Each row comes from the steps of one path. Every step used is in the known rows, and no mark comes twice. Write the path behind each row, first mark first.
Known rows
kupup/dufinid: [-39.2,19.6,4.0,7.7,-1.9,24.5,-6.3,9.4,6.3,11.6,-28.0,-5.5,-17.1,-29.4,-20.6,-18.9,-10.2,-14.6,-4.4,16.2,-43.3,34.6]
gimad/kupup/dufinid: [-32.1,7.1,-0.2,2.3,4.0,34.1,2.6,0.0,1.9,22.5,-17.9,-3.7,3.6,-28.4,-21.9,-10.5,-16.4,6.2,-16.1,15.8,-32.8,33.6]
gimad/buvog/vove/ritem: [-38.4,8.0,0.9,17.3,42.6,3.2,6.5,-56.6,17.5,13.0,-57.9,7.0,-34.0,0.4,-27.9,17.8,-7.9,-16.1,-20.3,17.8,7.8,48.0]
ritem/vove: [-35.6,-27.2,-16.2,1.8,1.2,10.1,8.6,-20.8,-10.1,2.9,-28.4,-10.6,-10.6,-1.0,-35.8,21.5,-4.0,-12.5,22.5,-16.3,-20.4,-18.4]
buvog/gimad: [-39.4,9.2,5.7,-10.9,1.6,29.4,-37.0,-6.8,-3.2,14.5,-42.0,20.1,-12.9,-8.2,-25.3,-17.5,-21.8,-9.5,-17.6,-25.0,-16.0,17.3]
dufinid/kupup: [-0.9,-10.2,-10.5,5.6,1.1,21.7,-10.8,-13.6,-12.7,37.8,3.9,11.2,-5.5,-9.4,-39.3,-5.2,-12.1,3.1,-12.4,-6.3,9.3,15.9]
fiti/dufinid: [-50.7,6.7,4.2,-4.7,1.3,18.0,-16.4,1.6,4.2,3.2,-11.8,-2.8,-5.2,-17.3,-18.0,-5.0,-11.7,-6.1,-7.1,14.7,-54.0,34.2]
kupup/vove: [-49.6,8.3,0.4,23.4,1.4,1.8,12.3,-36.7,-4.6,17.8,-10.8,-3.1,-15.1,-17.8,-47.2,-20.5,-10.6,-16.2,-7.2,11.4,-7.5,31.9]
ritem/dufinid/kupup/vove/buvog: [-28.7,8.8,-4.6,15.6,14.7,-1.0,23.4,-45.2,7.0,16.5,-28.2,1.0,-26.4,-0.8,-21.8,-3.9,6.0,-15.5,-1.8,-4.6,20.4,51.4]
ritem/dufinid/kupup/vove/buvog/gimad: [-50.4,19.4,7.3,0.7,9.9,21.2,-11.9,-28.9,4.1,20.5,-56.4,24.0,-22.9,-0.8,-23.1,-17.1,-9.8,-15.8,-13.8,-33.4,9.4,41.0]
dufinid/kupup/vove: [-39.5,4.2,-3.1,28.1,-0.7,8.3,12.3,-37.2,-10.9,37.7,1.3,8.0,-10.6,-14.3,-59.9,-20.7,-10.2,-10.4,-12.8,2.4,8.6,32.4]
dufinid/kupup/vove/buvog: [-25.6,7.7,-4.7,16.7,13.7,-0.3,23.5,-48.5,9.6,17.1,-15.8,-1.2,-26.7,4.8,-26.7,-13.4,11.2,-20.6,-12.0,0.6,18.4,56.6]
vove/buvog: [-8.4,1.3,-8.1,-4.2,15.8,1.4,6.2,-31.1,13.9,-3.4,-24.1,-9.0,-28.4,5.6,-0.7,0.0,8.4,-17.3,-5.6,4.4,2.0,44.3]
ritem/dufinid/kupup/vove: [-44.2,8.6,-2.6,26.9,1.2,8.1,12.6,-33.0,-13.3,37.1,-18.9,10.1,-10.8,-22.4,-53.2,-9.7,-16.6,-3.0,1.0,-4.3,11.4,26.6]
fiti/dufinid/kupup/vove/buvog/gimad: [-60.2,20.8,10.2,0.4,8.4,24.0,-12.8,-27.0,8.5,17.1,-43.0,23.5,-19.4,3.2,-25.5,-25.0,-4.3,-21.2,-25.3,-25.8,-5.6,51.8]
ritem/vove/kupup/dufinid: [-46.6,-18.6,1.9,8.0,-17.7,36.0,15.0,-3.9,23.1,10.6,-36.9,-19.5,-9.2,-19.3,-41.3,11.7,-4.5,-11.1,-4.8,-0.7,-46.3,25.9]
gimad/buvog/dufinid/kupup: [-7.1,7.7,2.5,5.9,7.1,12.2,-3.0,-11.2,-8.6,45.1,-20.3,10.1,-4.1,-14.8,-34.0,13.8,-24.0,-15.0,-4.3,-8.5,12.4,-11.9]
fiti/dufinid/kupup/vove/buvog: [-38.3,10.8,-1.0,15.7,13.1,1.6,22.4,-43.1,11.9,14.8,-14.5,-0.7,-25.0,3.4,-24.8,-13.1,11.8,-21.4,-13.1,4.1,4.5,62.5]
gimad/kupup/vove/fiti: [-12.4,-38.8,2.9,20.9,16.6,3.5,25.9,-43.3,-0.5,-4.1,-11.1,11.5,10.5,-9.2,-42.8,-14.0,-7.3,13.6,-17.3,5.8,-12.1,23.3]
gimad/buvog/vove/fiti/dufinid/kupup: [-25.1,-13.2,3.2,16.9,16.5,15.2,3.3,-14.8,-3.8,21.3,-6.8,19.1,6.4,0.8,-40.8,-4.6,-7.9,-4.1,-24.1,-5.6,-19.3,23.3]
vove/kupup: [-11.5,-42.0,-3.3,-2.9,-20.4,29.6,4.4,-25.8,23.7,10.5,-13.7,-19.8,-4.7,-8.1,-44.1,22.0,-11.7,2.8,-22.3,-1.0,-15.7,27.8]
buvog/vove: [-41.6,3.3,-22.6,19.9,27.6,-5.7,6.6,-31.2,-0.9,1.0,-17.5,1.0,-0.3,-0.7,-36.6,10.5,-27.3,-10.7,-17.4,3.7,2.3,26.8]

Which path is each row?
[-19.9,2.4,-4.3,13.9,22.9,16.8,-0.4,-29.6,-6.9,39.6,-46.3,19.7,-16.7,-12.2,-32.5,21.0,-18.8,5.3,-0.9,-11.9,22.8,20.8] | gimad/buvog/vove/ritem/dufinid/kupup
[-46.8,16.7,6.8,2.5,9.2,21.5,-11.3,-31.1,5.8,18.4,-42.9,22.9,-22.2,4.2,-28.4,-23.4,-4.8,-20.5,-23.8,-29.4,7.6,45.7] | dufinid/kupup/vove/buvog/gimad
[-34.4,21.5,-1.0,3.3,14.8,-12.8,16.8,-31.3,18.7,7.4,-41.2,-6.5,-15.6,-21.3,-12.6,20.1,-20.4,-23.9,11.7,9.0,10.8,19.0] | kupup/vove/buvog/dufinid
[-44.5,12.9,6.5,-2.2,2.3,43.4,-8.3,2.5,2.9,24.3,-33.0,7.7,3.5,-25.4,-23.0,-17.6,-20.8,3.5,-23.5,2.1,-34.5,34.9] | buvog/gimad/kupup/dufinid
[-49.6,7.0,3.7,2.9,20.7,21.0,-4.7,-40.3,3.7,22.8,-75.3,17.1,-20.8,-30.8,-21.5,19.5,-25.4,17.5,12.0,-3.8,7.8,36.0] | buvog/gimad/kupup/vove/ritem/dufinid
[-9.8,-4.0,-11.6,1.0,8.6,6.7,9.1,-21.6,1.8,31.4,-21.6,6.4,-5.1,-8.5,-28.1,27.0,-14.2,-8.3,8.6,-14.4,22.9,0.6] | ritem/vove/buvog/dufinid/kupup
[-13.3,-22.9,12.5,28.9,15.7,-3.9,25.1,-36.4,-0.7,8.4,-24.4,16.7,-0.9,-9.3,-46.9,-11.1,-7.2,-8.1,-11.0,-3.0,-5.5,7.4] | gimad/buvog/dufinid/kupup/vove/fiti
[-49.6,0.0,6.4,19.5,-2.5,28.0,18.0,-10.6,24.4,13.1,-38.8,-15.2,-7.8,-15.0,-41.1,3.5,-12.6,-21.6,-27.5,7.3,-38.1,42.1] | gimad/buvog/vove/kupup/dufinid
[-14.9,-20.1,0.7,7.5,5.1,22.2,-6.4,-7.2,-3.4,20.2,2.4,18.1,5.2,-8.1,-37.0,-7.4,-6.2,9.3,-15.6,-2.8,-22.9,26.9] | vove/fiti/dufinid/kupup
[-26.3,-2.0,-3.0,3.0,0.0,26.1,-14.2,-3.6,-6.3,32.4,5.1,11.7,0.6,-11.1,-35.3,-5.9,-10.0,2.7,-14.5,-0.3,-18.4,27.8] | fiti/dufinid/kupup
[-36.9,-7.8,6.2,6.8,-18.2,37.3,6.1,-0.6,25.6,13.9,-29.2,-15.9,-10.5,-25.6,-35.2,-1.6,-9.1,-8.4,-17.6,11.0,-43.4,42.7] | vove/kupup/dufinid
[-48.7,7.0,2.4,-2.1,6.5,39.2,4.2,-7.1,6.7,18.1,-41.8,5.0,-0.2,-15.1,-20.3,-6.7,-9.7,-1.8,-15.1,-7.4,-31.2,33.2] | ritem/vove/buvog/gimad/kupup/dufinid
[-17.5,-30.4,5.7,24.7,12.7,-3.6,19.9,-36.8,1.4,-10.7,-17.2,10.7,-3.6,-10.6,-42.1,-19.1,-3.6,-0.3,-8.7,5.9,-18.2,23.5] | kupup/vove/fiti
[-22.9,-15.0,-14.2,-2.1,14.6,0.1,20.1,-36.5,9.4,-6.9,-36.0,-13.6,-26.0,13.5,-9.3,18.4,15.9,-22.3,12.9,-12.1,-2.6,21.2] | ritem/vove/buvog
[-2.7,4.2,-8.8,1.0,9.4,7.6,2.1,-18.3,3.7,33.2,-16.6,8.6,-5.8,-13.2,-24.1,17.6,-17.7,-6.7,-0.2,-7.2,24.1,12.2] | vove/buvog/dufinid/kupup
[-32.2,10.7,-2.9,13.7,14.6,-5.0,22.5,-47.6,13.1,3.1,-23.3,-8.2,-31.1,2.8,-18.7,-12.3,10.5,-24.3,-8.0,7.1,6.5,56.2] | kupup/vove/buvog
[-27.9,3.5,-2.0,-3.3,19.0,14.9,-10.7,-25.5,5.6,11.1,-71.6,7.2,-30.3,-31.2,-8.6,29.5,-22.1,14.6,24.1,4.2,1.0,28.6] | vove/ritem/dufinid
[-42.6,14.7,6.1,-2.9,7.3,39.1,-2.3,-4.1,9.5,20.9,-36.5,7.0,-1.6,-19.5,-14.9,-16.8,-12.9,0.5,-24.0,0.5,-28.2,45.0] | vove/buvog/gimad/kupup/dufinid
[-28.5,0.7,-5.9,9.7,18.4,2.4,29.4,-54.3,10.4,9.9,-17.6,-6.9,-16.4,3.5,-19.4,-4.8,6.6,-11.1,-15.8,7.4,13.2,55.3] | gimad/kupup/vove/buvog
[-52.0,-11.2,12.7,13.4,8.8,7.2,5.1,-15.3,8.8,-11.6,-14.1,7.1,0.9,-14.5,-31.6,-16.8,-3.8,-3.8,-11.1,14.6,-56.4,40.1] | kupup/vove/fiti/dufinid
[-49.2,-10.2,10.1,13.4,25.1,3.5,6.4,-14.0,8.5,-15.5,-25.6,8.1,6.1,-1.9,-25.4,-2.7,-9.2,-10.5,-19.5,8.3,-54.1,29.8] | gimad/buvog/vove/fiti/dufinid
[-13.4,-27.5,4.6,25.8,12.7,-3.5,22.4,-34.8,2.2,3.2,-16.0,17.2,3.4,-14.9,-48.5,-10.0,-10.1,1.9,-7.5,-0.4,-2.0,14.8] | buvog/dufinid/kupup/vove/fiti
[-24.0,-17.6,-5.2,14.5,13.8,16.4,-0.1,-12.9,-2.4,17.5,0.8,19.5,10.0,-4.3,-40.4,-2.6,-11.1,6.9,-20.4,-4.2,-16.6,31.6] | buvog/vove/fiti/dufinid/kupup
[-38.5,7.8,3.9,17.2,20.3,9.0,8.5,-57.4,18.1,33.4,-40.6,13.6,-32.9,-22.6,-40.4,9.2,-8.0,-2.8,-5.3,20.8,19.9,54.9] | buvog/dufinid/kupup/vove/ritem
[-44.6,9.7,0.8,8.7,17.3,9.4,0.6,-37.0,5.2,15.6,-71.2,7.8,-31.0,-33.6,-20.2,21.6,-20.1,9.0,22.0,7.5,4.5,36.6] | kupup/vove/ritem/dufinid
[-49.8,-14.7,1.7,11.9,21.4,4.8,2.1,-12.9,10.6,-20.3,-17.1,9.3,8.9,-7.3,-26.4,-0.7,-11.7,-0.5,-15.6,10.8,-52.2,37.3] | buvog/vove/fiti/dufinid
[-47.5,6.0,6.8,19.1,18.7,16.2,5.7,-53.6,17.5,30.2,-32.9,13.1,-33.9,-17.8,-40.7,-0.7,0.5,-1.1,-13.1,23.4,3.6,68.6] | fiti/dufinid/kupup/vove/ritem
[-49.4,-4.6,-1.2,16.4,-5.8,28.0,15.4,-9.2,26.4,9.0,-30.8,-14.4,-4.1,-19.7,-41.3,5.7,-16.2,-10.7,-23.6,10.3,-35.4,48.8] | buvog/vove/kupup/dufinid
[-42.9,12.0,-1.0,25.9,1.5,1.4,15.2,-34.8,-5.5,39.7,-10.0,7.7,-6.1,-23.6,-56.6,-6.7,-21.5,-12.8,-3.6,2.6,14.2,20.0] | buvog/dufinid/kupup/vove
[-36.0,2.3,3.2,19.3,19.2,13.6,6.7,-59.1,15.0,31.3,-33.3,13.0,-35.7,-16.3,-43.5,-0.8,-0.3,-0.8,-11.7,20.4,16.7,62.6] | dufinid/kupup/vove/ritem
